Known rows, with every way that one mark hangs from another
K_374{K_270{K_41{K_438{K_989{K_406}}}}}: 9	-16	-33	-30	-2	26	-18	49	20	50	22	26	-8	0	-20	4	1	29	19	-6	-9	48	3	5	5	-3
K_989{K_406 K_438 K_495{K_129}}: 26	8	-17	-6	-1	4	-49	47	-31	50	-12	-1	29	27	-2	5	-9	-5	24	5	6	18	17	-41	12	0
K_270{K_41{K_438{K_989{K_495}}}}: 8	-16	-15	-51	-11	28	-31	57	5	19	15	33	3	9	-11	-12	-2	-6	14	2	-5	50	13	4	-16	-22
K_270{K_41{K_438}}: -1	11	-24	-60	-8	16	-17	17	23	9	11	20	-4	-7	-22	-17	-4	-4	10	5	-4	38	10	27	-22	-17
K_406{K_989}: 3	20	6	41	-3	-15	-12	37	14	0	-7	19	-1	8	12	-9	-23	12	11	5	2	-11	7	-7	10	3
K_406{K_617{K_495}}: 9	0	-3	-4	-12	-2	-11	-24	25	-2	-12	34	1	-1	-51	-6	16	5	10	18	0	-33	14	-21	14	-14
K_495{K_129}: 10	-1	5	13	-18	11	14	-4	-37	-32	-17	-3	10	4	-6	1	-18	-2	17	-12	0	-2	-8	-13	1	-2
K_989{K_438{K_41} K_495{K_129}}: 22	2	-11	-8	2	6	-37	26	-51	5	-17	8	3	11	19	-26	-9	-12	28	-6	-13	18	11	11	41	0
K_438{K_989{K_495}}: 12	-41	12	16	-3	19	-23	64	-28	17	5	23	9	23	16	7	4	-3	7	-2	1	18	4	-35	7	-9
K_617{K_406 K_495{K_129}}: 6	-6	8	5	-18	7	-5	1	-30	-64	0	38	31	4	-11	-5	16	-4	26	14	-10	-1	8	-41	20	-4
K_438{K_41 K_989}: 0	-62	6	3	1	23	-8	-2	-23	-11	10	32	-6	-3	50	-24	-4	3	10	-9	-6	1	-1	-1	46	0
K_374{K_270{K_41{K_438} K_989{K_406}}}: 12	30	-30	-16	-11	2	-26	34	53	59	24	27	-10	5	-45	6	-4	35	-1	-6	-18	37	27	-1	4	-1
K_989{K_495}: 18	9	2	-1	1	-7	-22	45	-9	24	1	1	7	24	-2	-1	8	-13	2	2	16	16	7	-30	0	-9
K_270{K_374}: 24	-9	16	33	3	-22	0	-3	12	7	0	22	-5	1	-6	4	-1	9	16	-32	-8	-14	-17	-10	7	-1
K_438{K_41 K_989{K_495}}: 16	-55	7	2	3	18	-24	36	-30	10	11	32	0	16	47	-23	2	-5	10	-6	8	15	3	-27	46	-8
K_617{K_406 K_495}: -3	-6	4	-5	-3	-1	-17	4	-1	-39	14	41	22	1	-7	-6	31	-2	13	23	-9	1	14	-32	18	-3
K_374{K_270{K_41 K_989{K_495}}}: 15	42	-9	20	-16	-8	-16	62	39	55	20	17	-19	17	-43	-3	0	21	-12	-14	-17	54	24	-5	12	-5
K_41{K_270 K_438}: 12	11	14	-44	12	10	-2	-6	20	-33	7	29	3	-8	-24	11	11	2	37	4	0	11	7	25	-32	-5
K_374{K_270{K_41{K_438} K_989{K_495}}}: 20	37	-22	-15	-12	0	-31	62	38	49	20	29	-18	16	-51	2	2	22	1	-9	-23	51	26	10	4	-9
K_406{K_617{K_495} K_989{K_438}}: 5	25	-6	31	-7	-11	-43	17	30	6	-25	53	-5	-1	-40	-16	-6	21	31	27	-29	-39	29	7	32	-3
K_617{K_406{K_989{K_438}} K_495{K_129}}: 3	14	7	34	-14	-1	-31	34	-26	-56	-9	54	26	3	-1	-15	-2	10	43	22	-30	-6	21	-20	34	4
K_406{K_617 K_989{K_438 K_495{K_129}}}: 28	35	-6	38	-14	-11	-39	45	-25	14	-31	28	4	19	-43	-10	-41	20	34	15	-10	-27	22	-11	24	-7
K_374{K_270{K_41 K_989}}: 2	36	-9	21	-17	-3	-3	34	45	41	19	18	-24	3	-41	-4	-4	30	-13	-14	-28	43	20	14	12	0
K_989{K_406 K_438}: -1	0	-23	-15	12	4	-40	4	7	50	0	1	14	-1	4	5	-1	11	10	12	-11	3	16	-2	12	12
K_41{K_270 K_438{K_989}}: 9	-28	24	-30	7	30	-5	15	3	-36	12	47	7	-4	-8	17	9	7	43	0	-10	15	3	15	-25	-6
K_406{K_617 K_989{K_495{K_129}}}: 33	30	4	45	-22	-17	-19	42	-17	5	-25	27	8	26	-42	-8	-41	17	25	11	19	-32	13	-47	15	-15
K_129{K_495}: 4	0	9	4	3	2	-7	-12	10	2	-10	13	-1	34	-28	-1	14	-21	26	0	-16	11	-10	-21	0	-15
K_438{K_41{K_270} K_989{K_406 K_495}}: 22	-45	25	6	8	13	-23	30	2	24	22	43	12	21	42	-15	7	-3	25	-3	36	26	13	-60	34	-5
K_617{K_495}: 0	-6	6	0	-4	2	-14	7	33	-9	-7	30	4	2	-3	-5	38	-16	13	7	-7	-1	10	-15	10	-6
K_406{K_989{K_495{K_129}}}: 23	26	11	50	-14	-15	-19	71	-16	0	-17	18	12	28	8	-7	-29	-1	23	1	17	-1	7	-37	10	-6
K_406{K_617}: 9	6	-8	-5	-8	-4	-1	-29	-1	6	-7	9	-2	-1	-50	0	-13	17	0	11	3	-33	5	-9	5	-9

Rows
30	15	39	33	3	-32	-8	-11	35	-7	13	45	-14	8	2	-23	4	2	16	-29	3	4	11	-17	31	-4
K_438{K_41{K_270{K_374 K_989{K_495}}}}
-2	22	10	22	10	-14	-20	12	-20	-36	16	39	9	-7	15	-25	-22	26	29	19	-15	2	18	12	35	11
K_617{K_406{K_989{K_438{K_41{K_270}}}}}
23	32	57	57	-5	-32	11	-10	52	-15	11	43	-8	5	-34	10	2	14	15	-33	-16	-2	10	-12	-8	0
K_41{K_270{K_374 K_989}}
40	6	-13	0	-19	-4	-23	19	-22	43	-10	5	30	33	-42	8	-19	4	14	10	44	-13	10	-93	5	-16
K_989{K_406{K_617} K_495{K_129}}
22	28	-13	23	1	-20	-51	30	-5	29	-16	38	-7	12	-20	-31	-32	22	24	18	-5	-28	27	1	47	-5
K_406{K_617 K_989{K_438{K_41} K_495}}
14	-32	16	-35	9	28	-15	13	14	-10	17	47	17	3	-7	21	7	11	42	5	6	13	9	-14	-25	-5
K_41{K_270 K_438{K_989{K_406}}}
18	40	-21	-39	-19	-7	-57	49	53	62	25	35	17	27	-43	-5	-5	1	-12	8	5	40	44	-40	-18	-21
K_270{K_41{K_438} K_989{K_406 K_495}}
38	35	5	-1	-18	-26	-45	48	52	36	18	58	-6	22	-51	-7	-3	7	7	-31	-23	30	23	-15	-12	-23
K_270{K_41{K_438} K_374 K_989{K_495}}
16	35	20	41	-26	-31	-12	13	60	26	16	45	-16	6	-40	-15	-13	14	-8	-39	-28	20	15	-8	0	-11
K_270{K_41 K_374 K_989}
33	7	-17	-10	-4	-12	-37	21	7	68	4	7	23	31	-39	7	-5	6	0	19	45	-12	17	-83	6	-13
K_989{K_406{K_617} K_495}
18	31	3	42	-5	-9	-40	74	-26	8	-23	19	7	22	7	-10	-28	6	32	3	-13	5	16	-3	19	1
K_406{K_989{K_438 K_495{K_129}}}
18	23	6	35	-10	-15	-19	53	-47	-29	6	24	27	22	1	-7	-30	15	20	16	11	2	9	-47	17	-1
K_617{K_406{K_989{K_495{K_129}}}}
22	33	43	48	3	-30	-15	-6	55	17	12	45	0	4	-31	11	2	20	23	-25	-23	0	21	-11	-2	8
K_41{K_270{K_374 K_989{K_406 K_438}}}
9	17	-21	19	3	-6	-29	10	26	54	13	21	-15	1	-11	2	-1	41	0	-8	-32	10	24	10	47	19
K_374{K_270{K_989{K_406 K_438{K_41}}}}
19	-6	-11	-3	-18	3	-15	-19	18	22	-10	26	24	10	-40	4	2	7	15	16	23	-30	13	-69	13	-10
K_989{K_406{K_617{K_495{K_129}}}}
9	-50	-2	6	-9	22	-16	8	-9	33	8	29	17	10	-9	10	-12	24	6	9	9	-17	5	-54	13	-5
K_438{K_989{K_406{K_617}}}
8	10	13	39	-21	-4	-14	31	-19	-64	-5	53	30	10	-1	-12	-2	7	35	18	-8	-10	13	-46	27	-2
K_617{K_406{K_989} K_495{K_129}}
42	31	37	4	4	-24	-23	20	43	-13	14	60	1	16	-45	20	9	10	34	-25	-13	5	17	-11	-24	-11
K_41{K_270{K_374 K_989{K_495}} K_438}
-6	15	3	24	1	-9	-42	37	2	-32	4	58	18	2	3	-16	12	12	30	30	-30	-5	26	-10	33	5
K_617{K_406{K_989{K_438}} K_495}
23	37	-9	30	-3	-19	-48	47	-3	33	-20	31	-1	17	-40	-13	-29	24	23	21	-8	-26	26	-6	23	-7
K_406{K_617 K_989{K_438 K_495}}
33	12	-23	-9	-8	2	-50	25	-31	54	-17	8	27	24	-45	5	-18	8	24	14	8	-8	21	-48	15	-5
K_989{K_406{K_617} K_438 K_495{K_129}}
24	-42	38	20	-6	22	-1	29	-36	-28	5	40	4	16	34	-22	-2	-10	37	-18	15	26	3	-34	34	-9
K_438{K_41{K_270} K_989{K_495{K_129}}}
8	18	-9	24	-4	-12	-46	1	28	2	-22	61	-11	-6	-20	-36	-6	19	33	24	-23	-42	29	14	56	-3
K_406{K_617{K_495} K_989{K_438{K_41}}}
13	26	-1	30	-4	-11	-34	56	-54	-22	2	25	25	16	1	-8	-30	18	28	17	-12	6	16	-18	24	5
K_617{K_406{K_989{K_438 K_495{K_129}}}}
14	-53	4	14	-21	28	-17	9	-10	12	-4	42	24	13	-15	9	-1	13	20	6	5	-19	8	-67	17	-9
K_438{K_989{K_406{K_617{K_495{K_129}}}}}
15	0	1	3	-25	6	-2	-25	3	-21	-23	31	8	0	-55	-5	5	2	21	11	-3	-35	9	-30	15	-15
K_406{K_617{K_495{K_129}}}
25	17	9	47	-2	-34	-43	1	41	47	8	40	3	8	-25	12	-7	28	3	-27	-40	-19	21	-19	18	10
K_270{K_374 K_989{K_406 K_438}}
11	32	-1	34	6	-15	-49	77	-3	28	-11	21	1	20	9	-10	-17	6	22	11	-13	7	22	5	19	3
K_406{K_989{K_438 K_495}}
23	1	-8	-28	-5	-6	-17	14	34	14	10	40	-10	-5	-29	-13	-5	5	27	-30	-13	25	-7	18	-14	-18
K_270{K_41{K_438} K_374}
9	-6	-34	-27	10	-1	-42	-40	2	49	0	16	4	-8	-11	-21	-14	21	14	18	-1	-25	21	-3	46	5
K_989{K_406{K_617} K_438{K_41}}
9	19	-7	17	9	-18	-44	44	-37	-10	12	33	13	11	21	-25	-21	18	20	22	-8	6	21	-8	42	6
K_617{K_406{K_989{K_438{K_41} K_495}}}
14	25	-1	39	-20	-5	-34	16	8	-13	-35	52	3	2	-42	-15	-18	18	42	19	-28	-41	24	0	33	-4
K_406{K_617{K_495{K_129}} K_989{K_438}}
17	-41	33	12	6	15	-10	30	-13	-8	14	43	-2	13	37	-22	8	-7	26	-9	15	28	7	-26	33	-7
K_438{K_41{K_270} K_989{K_495}}
